Each row was made from one path, in order. Every step used is in the known rows, and no mark comes twice. Write each row's path.
In the rows, 128 means zero.
Known rows
p, d, m, n: [162 132 112  80 161 141 162 139 129  72 153 136 100 135 131 128 138 114
 109  79 127 147 191 104 137 135 106 164 114 147 155 158 113 161 121]
a, n, q, f, m, t: [131 191 152  80 161 122 233 118 149 112 103 128 150 132  89 119 103 117
  82 133  60 158 138 127 127 179 188 150 128 153 129 134 150  71 163]
w, t, m, n, q, f: [160 159 116  88 162 136 178  87 111 160 163 143 132 157 124 121 115 112
 148 189  87 198 153 141 131 136 112 219 119 109 150 155 138  71 127]
x, m, f: [148 122 118 112 155 145 149 108 164 108 171 142 124 119 113 153 139 137
 117 162  97 121 158 137 143 107 135 176 147 129 135 149 116 102 113]
s, z, u, d, m: [164 136 105 160 150 171 123 183 123 100 149 112 168 115 119 144 111 136
 156  59 166  85 178 121 105 166 125 148 116  99 128 172  93 188  55]
p, d, m, t, u, z, s: [160  85 128 139 129 178 137 174 133  56 106  65  82 125  66 114 129 143
 155 112 117 155 149 119 170 133 113  92  99  63 169 142  86 225  33]
a, n, q, f, m, t, u, z: [141 153 136 103 165 140 215 120 151  96 104  95 173 130  50 101 111 136
 122 142  57 162 135 121 139 164 178 119 101 114 127 120 137  88 131]
x, m, t, u, z, s: [152  80 135 166 114 180 133 150 165  83 134  70  99 105  42 137 133 173
 159 189  90 155 128 134 160 118 135 117 127  65 151 128  89 165  19]
e, n, q, f, m, d, p: [115 163 122 104 165 175 232 117 175 109 131  84 154 140 106  69  80  95
 105  71 119 124 136  99 130 213 148 137 114 135 123 124 123  83 223]
s, z, u: [155 135 121 134 161 143 140 151 135 110 147 122 160 129  91 148 127 160
 154  98 132 123 156 112 114 133 118 146 144 127 111 160  81 152  79]
f, q, n, m: [151 122 150  94 159 108 188 120 127  97 115 142 180 163  69 138 117 104
  93 113 125 159 157  84 108 135 132 175 117 181 141 157 156 113 193]
q, n, m, d, p: [ 98 115 138 110 159 125 185 138 147  87 106 111 120 137  91  97  72  99
 106  45 158 131 151  75 123 169 136 113 131 117 137 130 144 109 189]
p, d, m: [155 134 134 109 153 152 155 162 137  65 149 121 109 157 135 134 116 110
 106  66 140 134 179 103 139 133 113 135 105 128 157 143 114 186  97]
f, q, n: [162 134 157  99 152 106 189 119 124 111 147 153 173 182  81 150 140  99
 101 132 131 178 150  87 120 119 130 181 120 183 141 137 145 132 160]
f, q: [161 131 142 114 160 126 172 135 140 105 157 144 161 174  96 158 134 109
 106 152 124 169 144  98 126 128 120 173 126 165 130 140 121 141 121]
w, t, u, z, s: [161  73 127 147 138 180 121 161 138 104 135  88 100 160  51 157 138 165
 192 176 109 174 122 124 161  96 116 150 122  56 170 135  73 168  48]
a, n, m, x: [125 134 162  80 148 123 197 129 175  86 133 141 132  97  89 148  92 136
  85 102  87 140 133 105 110 134 173 155 144 149 137 156 130  96 133]
e, n, m, t: [126 113 146  75 136 156 176 143 157  89 102 118  95 108  79 143 103 126
  81 127  79 174 135  92 106 174 138 137 158 149 132 155 125 111 140]
e, n, q, f, m: [155 166 138  90 159 168 221 107 167 111 137 107 179 146  99 115 112 117
  97 120  89 141 142 116 115 178 153 177 113 173 133 152 125  84 211]
q, n, m, d: [119 115 144 109 173 121 181 137 146  82 111 120 130 132  77 122  70 109
  94  76 144 131 142  67 116 153 144 139 136 149 146 158 162 103 166]
p, d, m, f, q, n, e: [171 115 125  55 161  98 206 105 110 100 141 148 143 160 117 104 157  71
 101  68 124 137 173 100 141 126 110 195 112 183 172 153 145 145 208]
z, u, t: [151 153 124 109 173 127 162 134 131  94 118 124 139 139  92 163 127 124
 139 102 148 124 129 110 118 119 114 164 139 116 135 123 118 133  69]
x, m, n: [152 128 117 107 145 145 156 114 161 100 178 144 113 115 108 151 144 143
 115 156 101 144 167 118 126 118 129 192 141 151 137 144 117  98 107]
q, n, m: [139 121 154  95 153 120 176 127 138  83 112 134 143 143  82 146 104 122
  96  94 125 148 159  91 106 130 144 153 130 156 146 153 146 113 177]
a, n: [142 151 150  94 150 128 183 137 148 102 145 158 115 132  94 161 138 128
 104 112 107 172 149 104 117 122 161 159 134 150 132 134 128 116 129]
q, f, m, t, u, d: [121 136 125 128 152 132 170 188 153 102 133  91 166 157 113 104  61 117
 118 141 114 133 150 105 121 200 169 118 117 101 121 132 140 125  85]
z, u, d: [136 134 128 145 160 145 151 170 152 111 152 119 167 132 136 146 111 119
 128 100 166 109 147 100 101 151 126 159 122 118 130 158 116 155  88]
a, n, q, f, m, d, p: [108 185 129 109 178 138 242 121 162 108 121 108 154 133 102  72  82  99
 106  60 116 124 143 109 134 195 174 131 110 124 122 114 141  67 209]
p, d, m, t, u: [150 122 126 108 146 145 145 175 133  68 143 107  95 147 124 111 113 113
 109  90 116 160 155  88 145 147 118  95 102 103 144 125 109 191  31]
f, q, n, m, t, w: [152 134 153  92 146 103 186 136 117  91  95 131 135 176  65 144  97  79
  88 125 117 205 148  76  96 167 136 143 115 134 152 143 162 100 143]
e, n, m, t, u, d: [127  96 126 106 133 171 160 185 153  98 125 100 126 107  98 116  92 119
 106 120 106 165 127  78  90 195 149 120 120 120 120 153 124 131  96]
z, u, d, p: [116 134 120 144 142 153 158 173 152 114 150 107 158 138 150 122 109 112
 137  67 176 107 157 107 106 168 117 135 119  87 120 128 101 159 109]
u, t, m: [146 135 131 105 151 122 156 125 123  98 140 129 119 130  92 160  95 111
 148 136 141 171 155 132 121 131 114 177 126  88 134 113 143 133  64]
m, n, q, f: [171 174 142  85 164 135 205  83 133 116 145 142 158 158 115 123 142 117
 103 158  95 174 137 126 131 131 134 188 117 172 132 165 124  86 166]

Write each row's path
[139 106 122  84 177 126 158 117 151  91 118 137 135 117 100 151 114 128
 110 132  98 129 154 119 129 129 133 163 152 135 126 180 121  97 169] : n, m, f
[169  81 138 155 137 167 140 149 154  80 133  85 128 135  49 146 142 159
 172 155 123 163 130 119 151 102 126 132 112  82 146 144  78 177  75] : t, u, z, s
[156 105 110  63 174 141 187 103 148 113 126 142 160 116  78 134 145 109
 100 142  83 151 146 100 120 151 120 194 139 181 124 185 121  88 218] : e, n, m, f, q
[153 118 134  63 147 110 185 112 147 103 159 149 100 129 115 147 141 123
 108 132 109 171 144  97 113 131 121 198 164 170 137 144 119 105 155] : m, n, e
[146 126 111  85 172 110 153  98 116 112 136 145 120 114  91 158 113 108
 157 154 121 159 156 151 139 124 114 193 139  88 127 131 139 108  95] : u, t, m, f
[152 109 124 117 155 149 129 166 137 117 171 133 111 182 106 153 120 134
 147 153 108 180 128  92 134 108 124 155 126  96 145 118 101 132  48] : w, t, u
[104 137  93 131 173 124 164 135 130 110 130  94 121 103 103  99  74  95
 171  63 186 118 148 108 125 172  93 135 134  43 121  95 132 127  66] : z, u, t, m, d, p
[155  92 154 142 131 168 149 138 153  79 116  93 114 134  51 172 134 156
 155 155 124 156 141 136 153 109 124 153 135  99 158 157  91 175 109] : u, z, s
[133  80 132 118 154 148 142 152 151  67  96  87 130 124  53 134  97 147
 129 146  90 165 133  98 134 146 129  95 130  88 131 142 115 139  72] : n, m, t, u, z
[183 127 108  94 175 126 161 106 128 101 150 153 155 144 103 155 147  98
 110 140 112 135 164 120 150 125 121 190 129 147 140 164 120 136 136] : d, m, f, q
[156  93 132 135 156 154 140 140 156  77 149 107 150 154  72 147 127 146
 148 142 121 164 141 101 140 111 123 127 108 100 133 128 100 156  75] : t, u, z
[166 169 120 118 169 134 157 135 129  83 122 114 123 163  95 171 117 103
 148  94 162 153 134 102 101 130 116 154 117  76 147 118 117 121  53] : z, u, t, w
[154 120 117  57 146  97 180  97 114 106 147 142  94 105  98 143 116 108
 149 136 124 181 150 125 109 141 101 222 150 122 136 116 147  97 114] : u, t, m, n, e
[164 113 141  58 161  83 208  84 126 129 148 162 157 160  92 135 157  88
 101 135 109 163 139 101 126 117 127 214 146 195 148 147 146 100 217] : m, f, q, n, e
[148 121 168  81 132 104 194 119 141 102 145 144 124 159 101 145 126 111
  98  97 129 166 138  90 110 123 140 180 146 171 155 125 142 122 174] : q, n, e
[145 135 135 120 167 152 188 122 155  88 108  73 184 154  64 105  94 135
 129 164  74 151 129 125 149 169 147 115 105 102 130 127 122 114 109] : n, q, f, m, t, u, z
[120 102 131 117 133 121 178 174 117 109 113 109 171 156  91  84  95  83
 112  92 140 167 145  76 103 191 136 114  93 109 119 117 142 138 137] : f, q, n, m, t, u, d, p
[148 114 131 145 149 153 141 181 149 100 176 119 155 155 129 137 109 117
 131 125 151 150 136  94 110 143 139 139  96 107 119 137 115 161  63] : t, u, d
[104 126 122 153 144 166 161 145 176  93 171 104 103 130 115 109  89 116
 119  93 146 117 152 105 144 154 128 122 134  96 132 105 116 123  94] : x, m, d, p
[140 166 148  78 149 158 222 111 162 112 111 102 151 135  91 115 101 116
  83 144  64 161 129 121 121 197 157 156 132 162 132 141 133  88 176] : e, n, q, f, m, t
[163 178 162 115 158 147 201 105 139 110 140 130 168 177 118 131 123 113
  98 143 109 160 123 126 134 129 141 160 108 155 136 152 128 116 144] : n, q, f
[125 113 144 107 134 133 144 134 155 135 184 131 112 137 120 161  69 124
 141 173 104 171 142 127 132 124 121 190 150  80 155 131 122 125  38] : w, t, m, x
[185 121 124  61 156  95 197  84 116 111 144 162 152 148  97 135 155  81
  99 105 116 143 158 102 133 125 131 214 137 180 163 149 145 118 201] : d, m, f, q, n, e
[120 122 138  95 154 122 163 156 163  86 120 112 117 130  93 158  80 130
  95 139  96 145 159 108 128 177 147 139 164 131 130 125 127 125 104] : f, m, t
[147 166 155  83 151 165 234  93 193 110 152 101 191 130 105 114  88 121
  83 130  75 129 120 122 121 174 165 180 121 174 137 151 118  88 182] : e, n, q, f, m, x
[112 114 131 109 166 115 197 135 136  96 112 116 156 155  77  90  85  81
 102  61 158 141 151  68 123 174 124 135 121 143 131 131 150 111 201] : f, q, n, m, d, p
[154 137 105 129 163 128 137 136 103 115 136 117 154 105  72 145 104 140
 197 103 149 134 166 140 108 142  99 166 130  78 110 132 108 144  38] : s, z, u, t, m
[133 132  93 144 184 130 142 148 108 116 132 102 139  92  65 120  74 128
 194  87 169 117 150 117 118 166  97 151 134  72 110 136 123 136  27] : s, z, u, t, m, d
[151  94 118  59 156  84 182  87 102 170 165 165 133 157  99 131 133  83
 150 164 102 188 158 117 129 123 103 244 146 136 163 136 158  84 175] : w, t, m, f, q, n, e
[129 141 128 108 160 117 176 154 159  92 128 101 151 160  90 109  79 130
 111 148  86 150 148  99 136 171 164 115 137 114 122 121 131 109  94] : q, f, m, t, u
[164 126  93  99 151 136 165 141 139 105 158 126 131  95 151 130 132 111
 126  70 158  97 164  98  95 166 115 201 139 135 152 164 124 137 126] : z, u, d, m, n, e
[170 125 121  72 173 111 185 111 105  98 140 152 154 165 107 118 156  78
 103  84 128 140 187 105 151 121 111 181  95 170 163 160 138 155 180] : p, d, m, f, q, n
[132 108 145  95 147 109 167 146 133  87 108 121 128 136  72 119  99 124
  98 115 102 173 134  74 113 143 149 114 129 130 134 135 142 116 108] : q, n, m, t, u
